Every row comes from one small tree of marks. The marks that hang from a mark follow it in brackets, in alphabetical order. Every link used is in the known rows. Which tree was each row made from?
(in the rows, 128 means zero)
Known rows
damop{fazab{ganuz gatar} geso}: [139 105 148 150 119  93 170  79  75 108  96  69 129 105 146 173  87 158
 118 188 160 126 124  91 167 119 155 149  87 104 133  97 140 136 107 136
 125 121 117 110 151 124 143 160 116 153 144 190 117 158  88  87  82  99
 106 113 140 131 123  99 125 142 107]
kegat{fazab{gatar kigof kirobut tizi}}: [109  62 160 184 157  94 154  90  75 158  89  61 146  99 156 163 120 158
 104 176 157 129  71 111 101 162 179 122  62 128 159 109 118 153 119 142
 154 117 101 151 108  88 110 164 114 131 146 188 137 137  86  95 103  76
 113 127 149 129 116 107 128 138 108]
fazab{ganuz gatar kirobut}: [111  83 123 175 161 123 147 117  64 105  79  78 138  95 131 163  93 151
  92 187 160 104  93 104 130 166 158 149  90  92 133 106 133 145 102 134
 147 135 114 142 143 108 140 165 142 157 141 165 150 153  86  86  85  90
 100 163 147 121 128 121 128 143  87]
fazab{damop gatar kegat tizi}: [118  90 123 144 146 122 126 154  93 136  86  92 145  88 141 144  84 202
 107 188 158 125 112 102 107 188 164 135  94  78 156 108  94 147 129 139
 125  90 126 126 151 126 134 160 114 148 147 157 164 139 108  87 145  94
 104 136 155 145 118 142 114 154  81]
mareked{kegat{fazab}}: [159 131 164 172 132  95 149  75  86 122 115  94 126 131 194 125  70 147
  74 166 128  93 125 132 108 158 185 116  76 101 117  80 111 145 147 151
 132 133 133 140 181 101 125 179 113 160 157 165  97 142  84  93 108  80
 148  99 159 109 139  50 162 154  93]
tizi{fazab}: [149 111 174 175 115  90 150  63  73 131 126 102 138 126 188 144  80 139
  97 180 129 114 123 114 121 149 160 118  77 103  82  67 114 139 126 160
 115 125 121 149 184 102 125 180 121 143 150 196 104 148  70 117 106  89
 135 107 156 120 145  56 144 132  98]
kirobut{fazab{damop ganuz kegat{mareked}}}: [120 119 114 160 171 113 163  99 112 146 120 102 133 109 151 153  63 165
  94 166 167  99  99 107 101 171 176 122  78 109 128 103  94 134 153 146
 148  68 136 111 150 165 125 162 113 137 174 132 167 182 101 107 106  87
 115 114 173 114 149 127 152 158  71]
kigof{fazab{damop{geso} ganuz kirobut tizi}}: [106  75  97 169 151 131 153 104 101 131 105  76 124  95 141 200  93 147
 115 205 159 141 119 110 125 113 158 155 100 104 154  91  78 135 138 139
 144 135 118 119 145 128 120 155 119 123 130 188 183 157 115  74 120 107
 111 148 153 133 113 135 108 147 129]
ganuz{fazab{damop gatar kigof kirobut tizi}}: [101  80 141 157 149 117 137  93  89 155  91  75 140  97 132 177 109 148
 101 192 167 147  85  99 116 148 163 132  88 124 180 109 117 137 120 146
 161 116 104 132 107 115 110 161 115 115 146 184 178 143  96  97 119  75
 113 138 155 146 122 149 108 130 100]
damop{fazab{gatar kirobut} geso}: [141  70 150 156 112  92 157  84  72 104  90  74 138 111 152 158 104 150
 113 181 138 112 117 106 134 111 154 149  72  88 165 102 145 142 107 137
 134 149 121 119 143 108 143 180 109 137 145 195  99 144  91  68  91 103
 116 109 154 142 125  95 135 138 124]
gatar{fazab{damop kigof kirobut}}: [112 106 144 147 150 106 150  62  74 143 116  91 136 101 151 170  98 121
  91 162 142 128  99 107  93 124 184 106 102 122 132  84 124 158 141 153
 156 146 132 164 133 116 117 176 119 101 147 143 145 147  79  91 125  87
 121 127 149 136 135 106 148 131  71]
kegat{fazab{damop}}: [143 130 162 164 150  87 153  64  71 145 123  99 125 124 178 141  73 148
  85 163 153 113 117 120 113 147 171 125  67 101  97  71 102 150 146 152
 134 120 136 140 172 147 118 175 107 133 155 156 128 156  83 112 117  82
 131 104 157 122 131  92 144 155  84]
kigof{fazab{gatar kirobut tizi}}: [106  60 149 186 144 127 130 102  93 136  82  67 138 110 164 168 111 160
  97 200 137 122 102 113 103 154 167 149  78 109 172  92 105 137 115 141
 130 137 122 133 131  79 116 180 118 137 125 189 126 129  92  89 116  91
 109 141 151 120 122 102 119 133 123]
gatar{fazab{damop kegat kigof kirobut}}: [111 112 129 132 153 124 148  90  92 135 110  93 140 101 147 159  99 140
  99 160 139 128 101 107  84 138 187 100 120 120 161 106 111 156 142 144
 161 126 132 153 125 116 121 169 116 105 160 128 150 140  91  66 144  92
 123 130 154 140 146 120 151 145  66]
kegat{fazab{ganuz gatar kirobut tizi} mareked{damop}}: [115  61 118 179 214 111 183 119 108 159  95  69 127  88 155 154  98 156
  87 173 180 111  90 124 104 174 184 156  56 106 158 112  95 136 151 134
 174  88 110 111 123 115 120 144 122 153 129 165 169 166  89 113  59  66
 112 144 158 120 115 131 125 144 107]
damop{fazab{ganuz gatar kegat{mareked} kirobut tizi}}: [109  73 116 160 163 134 159 156 117 135  87  62 137  82 134 159 108 178
 117 173 159 122  96 103 105 177 170 133  78 104 201 134  84 129 131 132
 167  82  99  86 104 110 112 161 130 153 152 177 147 157 102  70  93  83
 107 132 173 132 125 130 120 154 105]
kegat{fazab{kigof}}: [140 117 181 177 143  79 157  32  56 147 119  85 133 123 172 149  88 137
  88 161 145 113  93 121 123 155 182  93  67 138  93  74 127 154 128 161
 133 127 124 173 144 110 118 174 113 132 162 179 103 149  76 108 104  77
 140 103 151 118 132  64 159 141  83]
fazab{ganuz kegat{mareked} kirobut tizi}: [119  67  97 182 176 150 148 154 101 130  96  82 140  71 129 154  90 166
  95 173 152 106  91 127  98 195 162 116  69  90 147 123  73 142 131 145
 162  95 107 118 132 116 126 157 148 162 151 180 165 163 107  60 112  83
 122 153 181 124 126 117 131 154  86]
gatar{fazab{ganuz}}: [137 132 158 151 139 118 163  59  86 124 116  81 127 103 167 169  74 131
  88 176 146 122 118 110 129 148 173 125  96 107  88  75 118 153 124 153
 130 122 133 139 170 114 121 169 139 147 133 161 125 152  72  96 110  87
 116 127 137 107 147  78 143 137  68]
damop{fazab{ganuz gatar kigof kirobut tizi} geso}: [107  57 125 159 131  98 169  96  78 128  86  51 141  78 122 197 123 153
 133 192 167 155  92  87 147 120 161 135  93 127 173 118 127 140 108 136
 146 127  87 128  99 102 124 146 118 125 141 209 153 156 103  72  85  97
 102 133 140 148 110 126 112 133 123]
gatar{fazab{kegat{mareked} kigof}}: [133 108 166 146 149 109 161  59  91 148 121  87 137 101 162 144  85 150
  91 154 130 104  97 120  92 173 195  76  77 140 128  99 116 155 136 165
 149  94 135 148 130 102 131 182 123 141 166 150 105 146  74  81 130  74
 136 107 170 115 145  71 166 139  49]
damop{geso}: [161  81 151 170 114  93 149  61  53 104 109  99 138 103 155 154  70 154
  91 184 138 100 125 127 141 137 151 124  62  87  77  79 133 156 111 160
 107 147 137 156 187 116 161 177 121 155 148 200 103 151  91  74 120 100
 135 110 158 136 128  69 147 138  90]
damop{fazab{gatar}}: [144 113 178 155 120  90 143  73  71 121  97  83 136 121 166 144  90 154
  97 172 140 113 117  97 135 145 165 129  70 103 136  81 137 137 114 147
 116 128 130 127 150 111 127 187 112 143 149 182  88 142  77 107  99  83
 117 100 146 134 131  82 135 139  95]

Write each row's tree
[153  91 168 148 103  80 159  66  67 111  99  77 136 115 162 156  88 160
 111 186 145 114 128 100 153 119 158 143  65 101 134  88 146 142 109 146
 114 131 129 120 156 115 144 177 104 148 146 198  88 145  85  84  96  98
 121  92 149 137 124  80 135 139 110]	damop{fazab{gatar} geso}
[115  89 132 175 145 110 150  90  78 138 106  65 143  88 134 191 117 132
 113 170 151 150  92  96 135 132 165 105  98 124 145  99 101 138 131 150
 145 140  96 145 107 106  95 159 131 115 143 202 150 153  97  83  93  80
 120 132 142 145 121 106 126 132 112]	damop{fazab{ganuz kigof kirobut tizi}}
[129  74 151 177 129 100 134  81  69 138 107  75 151  98 146 172 119 136
 102 165 136 142  95 107 124 130 167 100  81 120 149  89 106 143 134 160
 135 147 108 158 113  98  99 177 119 108 145 207 122 142  95  83 106  79
 132 107 152 153 124  85 136 127 114]	damop{fazab{kigof kirobut tizi}}
[126  70 148 178 145  92 146  79 100 165 114  86 153  95 158 159  89 171
 101 163 142 104  79 116  92 180 183  81  53 135 134 106 102 147 142 166
 130  72 123 146 117 113 114 166 105 131 168 181 131 155 102  98 123  78
 136  93 176 128 141  91 157 135  81]	kirobut{fazab{kegat{mareked} kigof tizi}}
[108  55  79 167 211 134 154 130  95 139 104  88 144  66 113 159  99 152
  92 162 158 119  86 126 108 184 184 101  97 115 153 124  83 140 156 146
 167 101 114 155 108 110 127 142 133 140 150 165 187 164 109  77  97  73
 128 158 167 150 124 133 142 145  77]	fazab{ganuz kegat{mareked{damop}} kigof kirobut tizi}
[112  94 118 162 145 129 145 117  94 130 100  69 145  87 129 178 117 149
 121 167 149 153  97 100 121 145 166  98 118 122 174 119  86 135 132 141
 153 119  93 133  99 112  96 150 126 117 157 188 157 150 109  59 110  86
 126 130 149 147 135 114 127 144 106]	damop{fazab{ganuz kegat kigof kirobut tizi}}
[129  95 146 157 133 139 136 103 100 113  84  85 136 122 151 141  94 158
  93 185 140 111 110 116 110 158 162 142  95 102 181 121 123 131 100 132
 165 115 116 110 134 110 134 174 121 150 158 170 122 132  89  59 117  85
 128 132 169 121 159 115 129 146  94]	ganuz{fazab{gatar kegat kirobut}}
[102  72 108 148 148  96 160 109  70 135  92  72 140  71 110 194  94 177
 122 204 187 148  93  85 149 146 161 135  91 120 131 107 122 148 115 143
 127 102 105 147 129 125 145 136 119 138 142 183 197 163 109  97 114  99
  91 152 137 150  93 154 107 140  84]	fazab{damop{geso} ganuz gatar kigof tizi}
[143  58 120 163 168 123 156  86 120 136 115  93 123 104 165 153  76 171
 102 184 134 110 132 137 106 150 180 123  72 107 145  90  77 134 159 155
 127 100 145 121 150 107 144 164 100 149 141 186 124 146 111  80 125  88
 147 108 173 134 124  88 139 142 105]	kigof{fazab{kegat{mareked{damop{geso}}} tizi}}
[158  93 152 158 142  96 136  75  88 130 117  93 136 104 165 153  86 145
  91 167 138 137 136 116 134 132 168 123  80  85 116  67  97 141 160 159
 108 135 135 140 160 117 114 165 109 131 129 197 117 145  93 115  99  75
 137  92 141 157 126  81 134 130 111]	mareked{damop{fazab{tizi}}}
[105 139 117 143 153 105 160  98  89 144 125  98 135 111 153 167  86 154
 121 177 158 145 106  90 125 149 175  99 136 137 128 102  92 132 143 143
 147  87 110 148 143 129 119 147 120 120 176 156 177 159  92 110 121  94
 119 135 149 134 144 120 134 150  79]	tizi{fazab{damop ganuz kegat kigof}}
[139 108 124 150 169 115 140 115  88 133 114 115 137 102 149 127  63 169
  81 159 145  90 110 124  97 183 168 107  65  90 122  94  91 144 147 154
 140  95 142 130 163 145 144 183 121 155 169 147 138 162  98  88 135  81
 131 122 186 135 134 108 152 161  58]	fazab{damop kegat{mareked}}
[132 107 124 156 167 139 142  99 110 138 112 105 129 116 148 141  75 143
  83 163 149 101 107 127  92 161 163 121  74  98 163 109  90 129 142 147
 183 100 126 100 140 148 126 180 120 138 171 159 150 158  96  70 122  77
 144 121 197 128 153 123 140 154  79]	ganuz{fazab{damop kegat{mareked} kirobut}}
[144 119 117 150 148 112 143 113 113 114 112  87 127 100 160 158  75 142
  86 173 144 136 143 108 141 138 180 128 120  91 141  82  84 127 175 145
 122 127 126 124 164 111 108 144 119 146 132 172 146 152 107 105  88  78
 136 112 131 145 127  89 132 139 109]	mareked{damop{fazab{ganuz tizi}} kegat}
[ 98  88 122 175 164 108 161 127  96 143  83  55 138  96 149 168 111 157
  99 186 163 130  82 106 108 173 193 125 103 135 189 125 106 137 133 129
 168 112  91 138 112  81 106 142 123 144 148 163 167 143  99  84  89  81
 112 148 142 117 117 116 129 149 107]	mareked{kegat{fazab{ganuz gatar kigof kirobut tizi}}}
[165  86 117 148 136  94 144  82  80  89 108 113 133 107 156 134  55 145
  72 180 126  90 147 134 136 132 170 131  97  75 109  81 129 144 154 151
 111 155 152 157 199 106 169 163 109 163 145 169 116 144 104  78 105  97
 152 114 149 147 133  69 161 140  92]	mareked{damop{geso} kegat}
[109  80  91 159 158 104 162  84  55 117 106  88 136  85 111 187  91 134
 108 186 169 124  98 106 142 120 156 125 105 110 122 104 125 150 126 141
 153 143 114 164 139 135 147 154 125 119 155 173 185 168 106  71 106 103
 112 153 153 147 117 134 137 142  87]	fazab{damop{geso} ganuz kigof kirobut}
[153 100 169 155 105  72 155  26  51 121 120  83 137 111 149 171  94 137
 109 170 136 127 117 104 147 109 162 101  75 127 108  76 141 146 122 159
 114 144 125 157 145 111 135 179 105 123 162 207  93 150  88  81 106  93
 139  86 149 146 126  65 152 134 100]	damop{fazab{kigof} geso}
[123 112 115 164 202 135 157  82 117 130 116  97 118 115 159 144  66 149
  84 173 145 101 126 128 116 168 191 121 100 121 138  87  80 127 160 145
 147  97 148 130 149 122 134 166 122 152 151 146 137 159  93 102 101  77
 137 132 163 113 144  99 151 154  77]	kigof{fazab{ganuz kegat{mareked{damop}}}}
[119  91  86 153 163 116 186 125 113 135 121  96 127  99 145 159  86 157
 123 181 154 114 114 113 105 136 162 137  95 108 149 124  84 129 143 137
 176  89 107 100 151 141 142 154 119 142 171 166 173 177 103  70 104 109
 121 135 186 131 134 129 133 156 101]	tizi{fazab{damop{geso} ganuz kegat{mareked} kirobut}}
[103  97  90 145 144 107 176 103  90 131 119  93 137 101 133 176 101 146
 134 186 158 144 106  96 120 114 164 120 136 129 156 120 102 132 135 134
 165 106 101 137 131 128 136 141 115 116 174 166 187 164 106  71 117 114
 123 145 159 147 136 136 131 148 102]	tizi{fazab{damop{geso} ganuz kegat kigof kirobut}}
[110  49 159 189 179  90 169  93  84 172  95  61 142  92 153 156 116 161
  95 169 163 109  61 118  90 178 186 113  32 139 159 114 111 151 126 153
 168  96 101 139 100  91 114 171 116 140 151 188 134 152  83  99  91  67
 116 122 172 122 108 104 137 140 100]	kegat{fazab{gatar kigof kirobut tizi} mareked}
[ 85 108 114 165 177 132 149 105  92 129  88  80 124 115 142 174  97 148
  99 198 163 122 104  95 120 139 171 160 111 111 168  94 103 128 124 129
 158 131 127 125 134 122 123 170 124 127 140 143 170 154  90 103 104  93
  93 163 145 118 126 146 119 149 100]	kigof{fazab{damop ganuz gatar kirobut}}
[140  89 134 180 201 103 179  80 104 160 123  84 122  92 169 150  75 149
  81 166 171 114 105 133 119 176 185 131  53 111  98  82  78 144 164 155
 149  86 123 125 152 128 112 148 123 154 132 176 154 172  87 124  75  67
 132 116 160 118 121  97 136 148  94]	kegat{fazab{ganuz tizi} mareked{damop}}
[136  66 118 172 137 141 123 142  87 119  93  93 149  87 148 148  98 167
  96 177 130 113 108 129 101 177 156 116  83  74 143 109  90 149 125 149
 138 130 115 140 150 104 129 166 128 148 149 186 139 139 107  54 142  95
 131 138 165 143 135 102 134 146 101]	fazab{kegat kirobut tizi}
[117  79 107 155 146  98 156  88  62 135 110  82 139  71 117 195  84 158
 113 194 178 149 101 100 150 138 155 115  92 115 102  93 106 153 132 152
 125 116 111 157 142 136 135 141 124 128 146 191 192 168 112  87 123  98
 111 139 144 152  98 134 118 141  87]	fazab{damop{geso} ganuz kigof tizi}
[105  92 149 165 149 115 128  99  94 150  95  79 130 111 164 170  90 176
 100 202 150 130 115 100 108 156 171 148  85 113 152  77  92 135 130 146
 114 113 132 130 147 110 117 175 109 132 129 170 148 138  94 119 134  85
 103 131 146 131 112 120 110 145 105]	kigof{fazab{damop gatar tizi}}
[107 135 133 157 153  87 166  68  76 150 129  93 133 111 154 175  86 134
 113 182 163 145 101  89 136 138 172 107 118 137  95  82 105 135 140 151
 136 109 110 159 149 127 114 156 125 117 162 168 173 171  82 131 103  90
 116 134 142 132 130 110 132 137  79]	tizi{fazab{damop ganuz kigof}}
[140  85 177 175 140  95 152  92  83 154  94  69 136 109 180 149  92 175
  94 183 156 121 102 113 109 177 173 140  52 108 125  92 112 151 119 146
 125 100 116 129 148 104 116 166 114 154 138 188 121 143  82 109 110  78
 117 109 148 118 119  91 124 144 107]	kegat{fazab{gatar tizi}}
[120  94 145 150 134  99 151  66  81 125  99  87 121 124 158 167  77 165
 106 204 155 117 126 102 127 119 167 155  83 111 146  78 126 137 121 142
 120 126 144 129 159 120 153 177 101 135 144 165 128 144  93  98 126 104
 109 122 149 126 117 111 125 144 105]	kigof{fazab{damop{geso} gatar}}
[ 93  57 119 166 162 104 132 126  67 146  83  79 153  79 118 169 114 163
 100 186 160 131  79  95 110 163 167 125  85 105 160 105 117 150 127 145
 142 129 111 163 114 105 123 163 121 121 142 171 176 145 101  98 124  86
  98 153 148 157 103 146 120 138  87]	fazab{damop gatar kigof kirobut tizi}
